Every row comes from one small tree of marks. The marks that hang from a mark follow it in brackets, in alphabetical order. Every link used is in the known rows. Which tree was each row made from?
Known rows
S(M(G J R)): -0.692 -0.251 -0.865 -2.199 2.383 -0.393 0.120 1.030 -0.951 1.525 0.559 -0.511 -0.212 -1.685 -0.587 -2.009 -1.279 0.270 -2.411 0.734 -0.365 -4.310 -0.455 -0.679 -0.513 -1.709 -0.246 -0.547 -1.937
G(M(S)): -0.620 0.006 0.436 -2.645 -1.582 -1.326 1.351 -2.383 -2.353 -0.601 3.214 0.583 1.328 -0.916 -1.429 0.751 -1.594 -1.862 1.258 1.327 -1.202 0.627 -0.829 1.144 -2.457 1.178 -0.422 0.621 0.153
S(M(G J)): -1.295 2.311 -1.033 -1.328 -1.183 0.214 0.519 -0.558 -1.627 1.017 2.217 0.081 -0.384 -0.510 0.213 -1.277 -2.030 -1.221 -1.112 1.525 -0.261 -2.734 -0.235 -1.369 -1.304 -0.268 0.960 -0.035 -1.135
R(M(J)): -0.370 4.080 0.761 -1.204 -3.527 0.047 -1.527 -2.538 -0.274 -0.419 -0.624 1.009 0.786 1.395 1.179 2.191 -1.304 -0.068 0.550 -0.482 0.922 -0.419 -2.387 0.702 -0.190 0.973 1.321 -1.988 0.326
S(M): -1.029 3.240 -0.172 -1.507 2.838 -0.738 -0.801 -1.628 -1.642 -1.849 1.232 0.744 2.120 -1.885 0.308 -0.152 -1.387 1.336 -0.944 0.387 -0.555 -3.868 -1.954 -0.039 -2.130 -0.424 -1.564 -0.804 -1.968
R(M(G J(X))): -0.991 0.548 -0.615 1.044 -4.910 -1.522 -2.501 -0.909 1.772 0.626 -0.090 0.737 0.656 0.669 0.999 -0.405 -0.694 -0.905 -1.060 -0.513 0.462 0.748 1.038 0.380 1.836 0.067 1.565 -0.756 0.377
R(M(G J(Y) S)): -0.328 -1.598 -2.509 1.212 -6.823 -0.137 0.354 0.804 0.881 1.298 1.557 -0.074 -1.720 0.949 -1.155 1.180 2.542 -1.868 -1.028 -0.298 1.115 1.944 -0.890 1.305 1.649 1.802 3.121 -2.191 1.044
G(M(J(D Y) R)): 1.355 -3.085 1.712 -0.361 6.145 0.490 2.216 0.055 -0.359 -2.952 -1.438 0.468 -0.459 -0.422 -0.148 1.289 -0.850 2.057 1.321 -0.117 -1.522 2.052 0.322 0.383 -1.455 -1.301 -2.196 1.864 0.186
R(M(G J S)): -1.066 0.442 -1.208 -1.375 -7.550 -0.809 0.110 -0.629 0.302 2.570 2.286 -0.242 -0.528 1.312 -1.163 0.973 -0.608 -2.532 -0.577 0.530 0.887 0.473 -0.773 0.685 1.897 1.927 3.132 -2.293 0.283
R(M(S)): -0.892 0.944 -0.075 -2.022 -3.498 -1.716 -1.367 -1.529 0.405 -0.121 1.025 0.619 1.618 0.272 -1.221 1.768 0.207 -0.083 -0.208 -0.320 0.314 -0.566 -2.712 2.328 0.880 1.768 1.114 -2.538 -0.546
M(J(X Y) R S): 1.855 -1.473 -1.793 4.126 0.551 1.149 -0.560 2.392 1.071 0.590 -2.884 -1.102 -0.781 -0.045 0.772 -0.890 6.003 0.512 -1.221 -0.865 1.258 1.267 -0.043 0.617 -0.101 0.156 -0.730 0.045 2.378
R(M): -1.224 2.280 1.721 -2.275 -0.722 -2.475 -2.734 -2.237 0.848 -2.311 0.513 1.893 2.109 0.175 -0.111 2.132 -1.400 0.898 -0.011 -1.292 0.051 -1.717 -2.300 1.596 0.242 -0.191 1.066 -2.224 -1.185
R(M(J S)): 0.449 2.490 -0.727 -0.412 -6.421 0.748 -0.600 -1.676 -0.759 1.388 -0.045 -0.074 0.152 1.616 0.441 2.064 0.377 -1.760 0.368 0.190 1.154 0.838 -2.513 1.318 0.887 2.648 1.447 -2.218 0.851
Y(J): -1.067 2.101 1.078 -0.880 3.963 -0.057 -0.527 0.021 -1.728 -1.122 0.580 2.681 -0.113 0.298 -0.186 0.614 -1.028 -0.327 2.515 -1.343 -0.775 -1.017 -0.776 -1.182 -0.917 -1.438 0.544 0.112 -0.575
Y(J(D X)): 0.114 -1.299 1.856 1.574 6.409 -0.419 -1.168 1.167 0.993 -2.289 -1.587 1.711 1.057 0.233 0.894 -0.058 -1.467 2.219 2.829 -1.591 -1.366 1.802 1.971 -1.225 1.860 -1.294 -2.308 1.307 -1.587
X(J(D)): 0.600 2.915 2.478 -2.081 3.111 0.354 1.307 -0.750 1.046 -1.953 0.652 0.580 1.640 -0.857 1.556 1.872 -2.380 1.296 3.666 -1.460 0.139 -0.509 1.327 -0.317 1.181 0.357 -1.599 1.200 -0.574
J(X Y): -0.364 0.534 0.099 3.101 2.204 -0.851 -2.610 0.213 1.532 -3.222 -0.938 1.201 1.153 -0.728 0.726 -1.045 3.257 1.826 -0.259 -1.926 0.450 0.276 0.103 0.551 -1.004 -1.157 -0.457 0.548 0.733
S(M(G J(D X))): -0.201 -0.472 -0.570 1.382 1.152 0.029 -0.351 0.438 0.958 -0.304 -0.234 -1.035 0.903 -0.754 1.423 -2.186 -2.756 1.107 -0.864 1.274 -0.682 0.239 2.481 -1.590 1.792 0.129 -1.856 1.251 -2.116
Y(J(D)): -0.405 0.096 2.951 -1.101 6.544 -0.074 0.303 0.740 -0.192 -2.003 0.077 2.083 0.079 0.765 -0.401 1.333 -2.954 1.590 3.684 -1.318 -1.471 0.267 0.185 -1.274 0.942 -1.291 -0.972 0.504 -1.525
M(G J(D)): -0.943 0.525 2.093 -1.882 0.427 -0.040 0.028 -0.394 0.547 0.216 1.136 -0.088 -0.713 1.759 -0.501 -0.021 -3.792 -0.076 1.954 0.595 -0.833 -0.664 1.615 -1.809 1.022 -0.622 1.181 0.885 -1.018

Which tree is each row?
1.026 -2.343 -1.096 0.314 0.448 1.053 2.671 0.101 -1.887 0.014 -0.159 -0.298 -1.228 -0.822 -0.953 0.564 2.720 -0.986 0.201 0.524 -0.357 1.381 -0.795 1.287 -2.458 0.046 -1.194 0.858 1.746 -> G(M(J(Y) R S))
0.430 -0.772 0.312 -1.923 -0.690 0.344 2.005 -1.208 -2.804 1.242 0.574 -0.471 -0.271 -0.205 -0.852 0.537 -0.556 -1.811 0.442 1.482 -0.455 0.539 -0.628 0.706 -2.070 0.406 -0.876 0.691 0.877 -> G(M(J R S))
1.224 1.486 1.067 0.441 4.335 0.854 1.843 0.610 1.705 -2.939 0.254 0.844 0.772 -1.311 1.634 1.776 0.454 1.840 2.851 -2.063 0.616 0.811 1.241 0.131 0.343 0.475 -1.523 0.877 0.259 -> X(J(D Y))
-0.491 0.552 0.384 -1.400 1.352 0.369 1.273 -0.234 -0.539 0.103 1.125 -0.383 0.129 -0.098 -0.129 -0.715 -4.110 0.608 -0.330 1.795 -0.993 -1.145 0.338 -1.670 0.987 -0.135 -0.740 0.376 -2.608 -> S(M(G J(D)))
0.245 -1.418 1.432 2.815 5.067 -0.626 -1.735 0.581 2.816 -4.000 -1.935 0.662 1.595 -0.388 0.949 0.221 1.115 3.262 0.494 -1.850 -0.517 1.259 1.249 -0.093 0.927 -0.558 -1.957 1.415 -0.661 -> J(D X Y)
-0.534 -2.328 0.787 -2.968 2.089 -1.959 0.857 -0.882 -1.131 -0.258 1.524 0.585 1.271 -1.620 -2.418 0.250 -0.715 -0.410 -0.303 0.598 -1.281 -0.460 -0.373 1.729 -2.027 -0.301 -1.415 0.041 -0.660 -> G(M(R S))
-0.927 1.292 -0.560 -0.819 -5.104 0.476 0.933 -0.236 -1.215 2.993 2.994 -0.877 -1.871 1.261 -1.206 -0.672 -0.323 -2.793 0.189 1.427 0.525 -0.623 0.176 -0.789 0.120 1.220 2.759 -0.612 0.584 -> M(G J S)
1.280 -0.813 -2.584 3.924 -3.786 1.553 1.246 -1.156 -1.640 -0.477 -0.101 -0.516 -0.619 -0.543 1.334 -0.102 3.269 -1.935 0.646 0.946 0.356 4.895 0.375 0.179 -2.560 1.864 -1.281 2.009 3.039 -> G(M(J(X Y) S))
0.578 2.228 -1.124 2.169 -3.199 2.088 0.913 -0.117 -1.198 0.408 0.087 -0.593 -1.794 1.219 0.239 0.966 3.573 -1.267 1.066 0.057 1.471 0.980 -1.703 0.002 -1.299 1.881 1.557 -0.442 2.445 -> M(J(Y) S)
0.888 -1.522 3.102 -2.992 4.773 -0.018 1.660 -1.378 -1.007 -1.647 -1.492 0.808 0.837 -0.168 -0.170 1.064 -3.832 1.471 1.964 0.843 -1.678 0.721 0.724 -0.268 -0.927 -1.175 -2.452 1.790 -1.026 -> G(M(J(D) R))
1.039 0.760 0.603 -0.823 -3.959 0.449 0.170 -0.949 0.782 0.635 -0.948 -0.422 0.536 2.045 0.518 3.020 -1.902 0.036 1.333 0.609 0.214 1.713 -1.470 0.916 2.702 3.041 0.469 -1.646 -0.355 -> R(M(J(D) S))
-1.209 0.022 1.397 -2.489 1.865 -1.024 -0.393 0.909 0.403 1.372 0.493 -0.140 -0.811 0.239 -1.370 -1.086 -1.154 -0.208 -0.631 -0.469 -0.131 -3.008 0.621 -0.699 -0.037 -2.108 1.545 0.115 -0.511 -> M(G J R)
1.026 -2.030 -0.329 2.307 2.822 0.089 0.061 0.036 -0.297 -2.154 -2.104 0.829 0.387 -1.410 1.301 -0.852 2.486 0.770 -0.514 -0.603 -0.308 2.098 1.138 0.290 -2.541 -1.452 -2.413 2.002 1.805 -> G(M(J(X Y) R))
1.348 -0.111 -0.334 2.152 -3.825 0.440 -1.112 -0.437 2.062 0.291 -2.337 -0.830 1.391 1.312 1.788 1.347 -0.314 0.935 0.464 0.269 0.586 3.397 0.140 0.962 3.291 2.952 -1.148 -0.930 0.085 -> R(M(J(D X) S))
-1.062 1.002 0.101 0.701 -1.408 0.535 0.232 0.039 -0.210 -0.280 1.282 0.459 -2.313 0.635 -0.455 -0.572 1.461 -1.127 0.415 -0.554 0.520 -0.218 0.326 -1.127 -1.165 -0.939 2.658 0.166 1.295 -> M(G J(Y))
-0.119 -1.285 -1.791 0.811 2.513 -0.640 -1.069 1.625 0.225 1.315 -0.744 -1.008 0.880 -1.899 0.797 -3.218 0.325 0.777 -3.013 0.067 -0.304 -2.458 1.518 -0.782 0.526 -1.668 -1.469 0.194 -1.279 -> S(M(G J(X) R))
0.198 -1.818 0.245 3.369 0.957 0.163 -0.375 1.340 2.586 -1.418 -1.110 -0.061 -1.176 0.543 0.527 -1.200 0.774 0.887 0.641 -0.763 0.229 2.531 2.789 -1.485 1.608 -0.556 0.026 1.567 0.500 -> M(G J(D X Y))
-0.440 -1.001 0.208 -1.773 -1.596 -0.382 0.412 1.732 -0.221 3.138 1.220 -1.060 -1.512 0.334 -1.821 -1.169 0.383 -1.628 -0.836 0.509 0.703 -1.802 0.434 -0.251 0.546 -0.412 1.824 -0.873 -0.145 -> M(G J R S)
-0.125 2.387 -0.585 1.354 -2.711 0.769 -1.007 -1.297 0.569 -1.941 -1.240 1.083 0.003 1.283 1.007 2.016 1.606 0.323 -0.108 -1.648 0.826 0.887 -2.883 0.909 -0.189 0.987 1.588 -1.566 1.646 -> R(M(J(Y)))
1.172 0.030 -0.918 1.557 -0.357 0.686 -0.937 0.929 0.373 2.042 -2.134 -1.200 0.385 0.065 1.017 -1.283 2.752 0.093 -0.701 0.001 0.821 -0.549 0.224 0.295 0.330 0.437 -0.806 -0.232 1.090 -> M(J(X) R S)
0.149 1.934 -0.339 -1.335 -4.552 0.693 2.601 -3.094 -3.520 1.015 1.997 -0.290 -0.208 0.446 0.090 1.321 -1.095 -3.141 1.659 2.685 -0.326 1.798 -0.434 0.142 -2.935 1.710 -0.161 1.283 1.289 -> G(M(J S))
1.048 0.048 -2.641 4.426 -5.710 0.780 -1.473 0.084 1.206 -0.295 -1.569 -0.438 -0.205 0.503 1.588 0.848 4.723 -0.701 -1.288 -0.635 1.635 3.614 -1.099 1.726 1.138 2.204 0.350 -1.414 2.312 -> R(M(J(X Y) S))
-0.475 -1.118 0.130 0.195 1.373 -1.253 -1.883 1.491 1.302 1.518 -1.003 -0.556 -0.027 -0.290 0.013 -2.287 0.238 0.170 -1.391 -0.844 0.076 -1.718 2.189 -0.860 0.672 -2.150 0.423 0.727 0.032 -> M(G J(X) R)
1.459 -2.855 1.497 -2.493 2.143 0.599 2.583 -0.496 -1.285 0.478 -0.468 -0.744 0.173 0.124 -0.855 1.369 -2.475 0.157 1.606 1.475 -1.046 1.890 0.021 0.568 -0.309 0.693 -2.209 1.281 -0.749 -> G(M(J(D) R S))
-1.957 -1.403 -0.546 -2.302 -5.139 -2.994 -1.338 -0.272 1.056 1.297 3.364 0.691 0.673 -0.204 -2.464 0.893 -0.930 -1.552 -1.443 -0.292 -0.064 -0.587 -0.619 1.861 2.093 1.320 2.592 -2.340 -1.159 -> R(M(G S))
0.128 0.633 1.702 -2.760 2.274 -0.263 0.819 -1.684 -2.426 -0.645 -0.461 0.778 0.374 -0.407 -0.149 0.486 -1.950 -0.151 0.657 0.664 -0.998 -0.740 -0.287 -0.140 -3.343 -1.392 -1.154 1.282 0.230 -> G(M(J R))
0.623 0.671 0.862 0.679 3.698 0.946 -0.350 1.003 0.321 -1.031 -2.205 0.075 -1.258 0.206 0.006 0.145 2.815 1.113 -0.352 -1.606 0.620 -1.482 -1.313 0.223 -1.618 -1.765 0.281 -0.222 1.153 -> M(J(Y) R)
-1.169 -3.219 0.609 -2.920 1.446 -2.554 -0.691 2.095 0.965 1.971 2.472 -0.571 -0.165 -1.100 -3.760 -1.470 0.101 -0.374 -1.638 -0.169 -0.678 -3.048 0.573 0.984 0.797 -1.595 1.513 -1.127 -1.742 -> M(G R S)
-0.415 -2.065 2.907 -2.735 4.099 -0.713 0.282 1.478 1.684 0.538 -0.565 -0.304 -0.579 0.668 -1.226 -0.310 -3.329 1.536 0.483 0.048 -0.731 -1.808 1.687 -1.159 1.520 -1.943 0.538 0.401 -1.663 -> M(G J(D) R)
-0.459 0.561 -1.773 1.662 -5.324 0.073 -0.836 0.492 0.519 2.765 1.348 -1.428 -0.836 0.530 -0.045 -1.826 0.973 -2.275 -0.344 1.080 0.758 0.949 2.068 -0.859 0.867 1.180 1.428 0.604 0.976 -> M(G J(X) S)
0.541 1.300 0.291 -1.208 -0.346 0.890 0.262 0.431 -0.662 2.177 -1.153 -0.988 -0.517 0.687 -0.258 -0.018 1.213 -0.394 -0.102 0.390 0.999 -1.841 -1.612 0.252 -0.637 0.453 0.246 -1.153 0.591 -> M(J R S)
-0.221 -1.816 -2.019 0.345 3.605 0.248 0.713 2.151 0.120 -0.168 0.220 -0.615 -1.292 -2.025 -0.789 -1.540 1.992 0.790 -2.732 -0.082 -0.031 -2.411 -0.448 -0.435 -0.922 -2.088 0.035 -0.292 -0.894 -> S(M(G J(Y) R))
2.131 -1.737 0.926 1.188 2.426 0.825 -0.440 1.805 1.459 1.397 -3.564 -1.496 1.059 0.619 0.873 -0.715 0.557 1.702 0.317 0.029 0.359 1.008 1.198 -0.327 2.189 0.531 -2.384 0.354 -0.178 -> M(J(D X) R S)
1.621 0.041 -1.585 4.277 3.699 2.070 -0.101 0.236 0.757 -2.544 -2.587 -0.501 0.780 -0.590 2.771 -0.472 1.370 2.868 -0.213 0.156 0.239 1.786 0.485 -0.864 0.171 0.188 -3.455 0.976 -0.383 -> S(M(J(D X Y)))
1.651 -0.764 1.948 -1.457 2.511 1.182 0.913 0.957 0.385 1.142 -1.587 -1.140 -0.427 1.016 -0.319 0.580 -0.855 1.350 0.903 0.557 -0.276 -0.386 -0.473 -0.226 1.561 0.333 -0.810 -0.833 -0.455 -> M(J(D) R S)
0.206 -2.296 -1.033 1.113 -1.373 -0.336 -1.106 2.156 0.933 3.021 -0.093 -1.332 -0.728 -0.210 -0.626 -2.228 1.908 -0.988 -1.744 0.147 0.378 -0.557 1.850 -0.038 1.323 -0.203 0.464 0.208 0.366 -> M(G J(X) R S)
-0.986 1.559 0.122 0.933 -2.760 -0.694 -1.526 -0.163 0.640 0.896 0.358 0.097 -0.113 0.415 1.025 -2.066 -0.279 -1.115 -0.071 -0.133 0.350 -0.555 2.081 -1.342 0.073 -0.658 1.000 1.234 0.776 -> M(G J(X))
0.389 -0.422 0.681 0.016 2.248 -0.375 -0.605 -1.274 -0.989 -0.805 -1.819 0.167 1.500 -1.046 1.184 -0.983 -0.553 -0.203 0.109 -0.103 -0.814 0.628 1.064 0.184 -2.219 -1.205 -2.581 1.981 0.798 -> G(M(J(X) R))
-1.702 -2.242 -0.425 -3.400 5.420 -2.617 -1.109 1.251 -0.067 -0.005 1.703 0.616 1.296 -2.974 -2.168 -2.091 -1.347 1.314 -3.131 -0.410 -1.345 -5.067 0.062 0.153 -0.018 -2.613 -0.608 -0.697 -3.431 -> S(M(G R))
0.262 2.278 -0.333 -1.310 3.950 0.784 -0.285 -0.007 -1.578 0.133 -1.311 -0.381 0.990 -0.807 0.877 -0.426 -0.400 1.332 -1.542 0.456 -0.024 -3.834 -1.893 -0.337 -1.527 -1.162 -1.574 -1.136 -1.063 -> S(M(J R))
-0.468 -1.381 0.228 0.295 2.600 -0.137 0.004 2.094 1.005 0.007 0.013 0.227 -2.093 -0.100 -1.297 -0.851 2.004 0.333 -1.215 -1.331 0.098 -1.649 0.601 -0.367 -0.127 -2.362 1.798 0.105 0.617 -> M(G J(Y) R)
-0.232 -1.587 0.464 -1.201 -4.758 -0.690 0.457 -0.366 1.471 1.568 1.162 -0.927 -0.377 1.361 -1.060 1.500 -2.854 -0.800 0.698 0.720 0.030 1.708 0.123 0.351 3.643 1.992 1.763 -1.294 -1.188 -> R(M(G J(D) S))
0.190 -0.503 0.741 -1.300 -2.641 0.535 1.482 0.341 0.205 1.954 1.996 -0.910 -1.039 1.634 -1.189 0.054 -2.482 -1.245 1.388 1.303 -0.149 0.602 0.921 -1.122 1.871 1.281 1.724 0.281 -0.681 -> M(G J(D) S)
0.463 -0.464 1.372 0.538 1.988 1.101 2.606 -2.170 -1.124 -2.958 -0.225 0.950 -0.356 0.210 0.480 1.776 -1.872 0.463 2.348 0.421 -0.913 3.371 0.077 -0.764 -1.802 0.100 -1.404 2.348 0.842 -> G(M(J(D Y)))
-0.988 0.871 -2.491 1.347 -0.379 0.915 0.848 0.435 -0.907 -0.610 1.559 0.018 -1.305 -1.070 -0.150 -1.151 1.120 -0.418 -1.637 0.498 0.139 -1.417 -0.416 -0.836 -1.209 -0.794 0.628 0.082 -0.201 -> S(M(G J(Y)))
0.705 0.858 -1.824 1.476 -5.405 1.263 -0.067 -0.768 -0.055 0.209 -0.481 -0.141 -0.788 1.159 0.394 2.479 3.403 -1.062 -0.276 -0.289 1.443 2.187 -2.715 1.515 0.346 2.463 1.753 -2.107 1.953 -> R(M(J(Y) S))
-0.855 1.297 -2.254 1.382 -1.130 -0.209 -1.042 -0.239 -0.639 0.765 0.702 -0.728 0.540 -0.854 1.568 -2.612 -0.549 -0.692 -1.612 1.293 0.090 -0.871 1.640 -1.407 -0.303 -0.298 -0.489 0.639 -0.631 -> S(M(G J(X)))
0.456 3.165 -2.086 1.887 0.936 2.146 0.658 -0.599 -1.909 -1.516 -0.459 0.109 -0.522 -0.644 1.563 -0.103 2.042 0.419 -0.717 0.567 1.024 -1.003 -1.869 -0.479 -2.684 0.263 -0.680 -0.101 0.439 -> S(M(J(Y)))
-0.474 -1.143 -1.730 3.584 -3.983 -0.881 -2.108 0.236 2.302 -0.618 -0.559 0.578 -0.415 0.204 0.829 -0.203 2.242 -0.559 -1.562 -1.292 0.628 2.269 0.802 0.565 1.570 0.017 1.570 -0.649 1.538 -> R(M(G J(X Y)))
